In the rows, zero is written as 128.
Known rows, with every step that occurs:
duno-lununuk-lepo: [ 87 115 114 156 127 162 178 132 163 140 107 139 129 117  90  89 129 188
 127 112 157 125]
sibad-lagefes-vipor: [125 137 104 170  96 134 112 105 141 114 117 118 124 140 184 128 159 154
 169 115 111  83]
lepo-biku: [100 112 143 100 152 128 157 116 161 170 140 109 143 100 121 112  70 185
  83 138 131 160]
bofifur-duno-biku-lagefes: [112 115 125 139  98 106 157 109  93 152 160 188 116  99 126  81 101 120
 172 129 136 142]
lununuk-lepo-biku-lagefes: [100 112 123 105 110  88 164 123 135 171 166 161 136  71 137 105  81 176
 133 114 143 171]
lununuk-lepo-bofifur-lagefes-vipor: [ 90 176 118 145  94 163 136 117 160 142 107  74 112 178 172 109 161 152
 145 105 143  79]
duno-lepo-biku-lagefes: [121 104 132 111 100  88 163 122 133 159 194 170 127  78 147  95  85 168
 147 134 125 178]
duno-lununuk-lepo-biku-lagefes: [116  96 122 114 113  82 171 125 143 178 160 165 124  65 130  98  88 185
 131 127 145 178]
duno-lepo-bofifur: [108 166 143 133 102 185 135 156 172 107 160 159 134 178 148  96 124 124
  98 134 152 159]
duno-lununuk-lepo-bofifur-lagefes: [ 93 150 119 126 117 163 165 117 155 162 112 105 123 159 124  90 148 143
 153 120 179 119]
lununuk-lepo: [ 63 148 124 140 115 175 163 131 146 124 119 134 156 130 101 106 112 171
 127  79 154 110]
duno-lepo: [102 138 140 153  98 175 156 130 145 105 178 153 132 151 126  89 123 150
 165 125 115 118]
duno-biku-lagefes: [106  94 130 135  96  98 155 148  89 142 161 183 111 104 144  99 109 117
 188 120 124 150]
lepo-bofifur: [111 163 137 125 129 166 126 164 163 128 132 149 143 165 153 116 119 117
  73 126 158 173]
duno-biku: [ 73 100 146 139 123 153 162 140 109 126 126 141 112 147 114  94 103 126
 164 124 123 110]
lepo-biku-lagefes: [124 104 129 107 117  76 154 128 125 172 174 161 133  71 151 113  86 161
 134 129 130 181]
duno-lepo-bofifur-lagefes-seza: [110 126 108 155 126 169 109 118 166 135 124 107 122 112 199  98 129 111
 115 126 163 118]
lununuk-lepo-biku: [ 68 123 138 101 142 146 170 108 172 167 130 109 149  98 101 103  66 209
  85 113 150 141]
lepo-bofifur-lagefes: [103 159 123 119 120 157 147 126 139 155 128 100 128 164 145 102 143 117
 157 122 162 123]
lununuk-duno-biku: [ 61 103 169 150  89 158 141 121 137 135 120 149 110 145 111  66  93 126
 163 119 149 100]

Rows:
[110 165 135 159  97 187 158  76 153 116 176 158 140 143 100  62 111 154
 142 140 127 109] : bofifur-duno-lepo
[ 92 150 128 135 126 176 147 155 184 132 110 151 131 154 125  95 125 154
  76 124 182 163] : duno-lununuk-lepo-bofifur
[ 79 129 143 148 125 166 162  83 114 140 120 148 118 136  91  64  92 128
 140 136 137 101] : bofifur-duno-biku
[107 157 116 153 100 144 138 111 140 146 117  66 114 163 169 112 162 150
 174 110 113  72] : bofifur-lagefes-vipor
[115 110 116 117 113  90 174  97 148 185 156 166 127  60 119  82  86 188
 122 133 153 174] : bofifur-duno-lununuk-lepo-biku-lagefes
[155 137 117 161 147 150 155  97 176 166 112 155 112 118  98  59 131 158
  80 180 161 166] : lepo-bofifur-duno-lununuk
[ 97 170 158 140  78 186 118 144 193 113 159 163 133 175 148  73 115 126
  97 130 170 151] : lununuk-duno-lepo-bofifur
[104  84 120 170 105 121  99 129 137 139 133 161 113  62 200  93  98 102
 129 118 153 137] : lununuk-duno-biku-lagefes-seza
[ 86 115 130 113 148 144 185  79 187 183 119 118 134  87  79  77  70 224
  74 139 160 147] : bofifur-duno-lununuk-lepo-biku
[112 112 102 159 136 155 113 109 149 148 113  95 129  90 190 110 126 117
 129 114 146 105] : bofifur-lagefes-seza
[125  87 106 143 136 104 110 123 150 159 145 141 128  41 206 114  89 137
  92 127 143 164] : lepo-biku-lagefes-seza
[115  91 119 153 107 116 105 114 168 152 158 149 122  48 202  88  84 138
  95 127 153 154] : lununuk-duno-lepo-biku-lagefes-seza
[101 134 146 110 128 155 169  65 179 161 168 126 136 105 101  76  65 197
  93 153 132 137] : bofifur-duno-lepo-biku
[120 197 128 135 131 180 133  80 162 148 130 152 155 141 114  77 100 125
  63 143 170 149] : lepo-bofifur-duno
[116 108 109 160 120 129 107 117 138 144 131 167 117  74 199  88  97  99
 100 130 158 149] : lepo-bofifur-duno-biku-lagefes-seza
[109 126 128 133  94 110 152 118 102 151 158 191 116 108 139  76 101 112
 154 133 148 156] : lepo-bofifur-duno-biku-lagefes
[127 101 107 149 125 119 115  94 158 154 156 150 128  43 194  89  83 139
  88 136 147 155] : bofifur-duno-lepo-biku-lagefes-seza
[130  99 100 161 126 116 101 139 135 141 142 155 130  57 214 117 109 111
 109 115 139 156] : biku-lagefes-seza
[ 86 115 163 115 102 151 154  92 193 157 168 128 133 111 117  75  67 194
 104 140 141 138] : lununuk-duno-lepo-biku
[ 92 139 114 161 128 170 176  95 167 150 105 144 134 110  73  69 120 191
 109 122 167 122] : bofifur-duno-lununuk-lepo
[ 63 148 144 138 117 184 160  91 133 136 112 156 121 154  92  57  91 127
 115 128 166 108] : lununuk-lepo-bofifur-duno-biku
[ 96 174 133 156  70 166 127 107 178 137 127  86 103 184 179  88 157 144
 154 117 144  78] : lununuk-duno-lepo-bofifur-lagefes-vipor
[107  91 105 144 132 114 115 122 154 159 139 142 134  43 199 109  86 144
  87 113 152 156] : lununuk-lepo-biku-lagefes-seza
[112 150 124 155  82 122 132 115 132 139 133 139 100 145 179  94 132 132
 139 121 126 117] : lepo-bofifur-duno-biku-lagefes-vipor
[111 137 136 146  68 110 131 110 162 149 157 127 106 121 183  95 119 174
 141 118 115 120] : lununuk-duno-lepo-biku-lagefes-vipor
[ 91 140 164 163  61 181 137 110 178 106 175 159 133 148 122  65 114 150
 161 121 143 107] : lununuk-duno-lepo
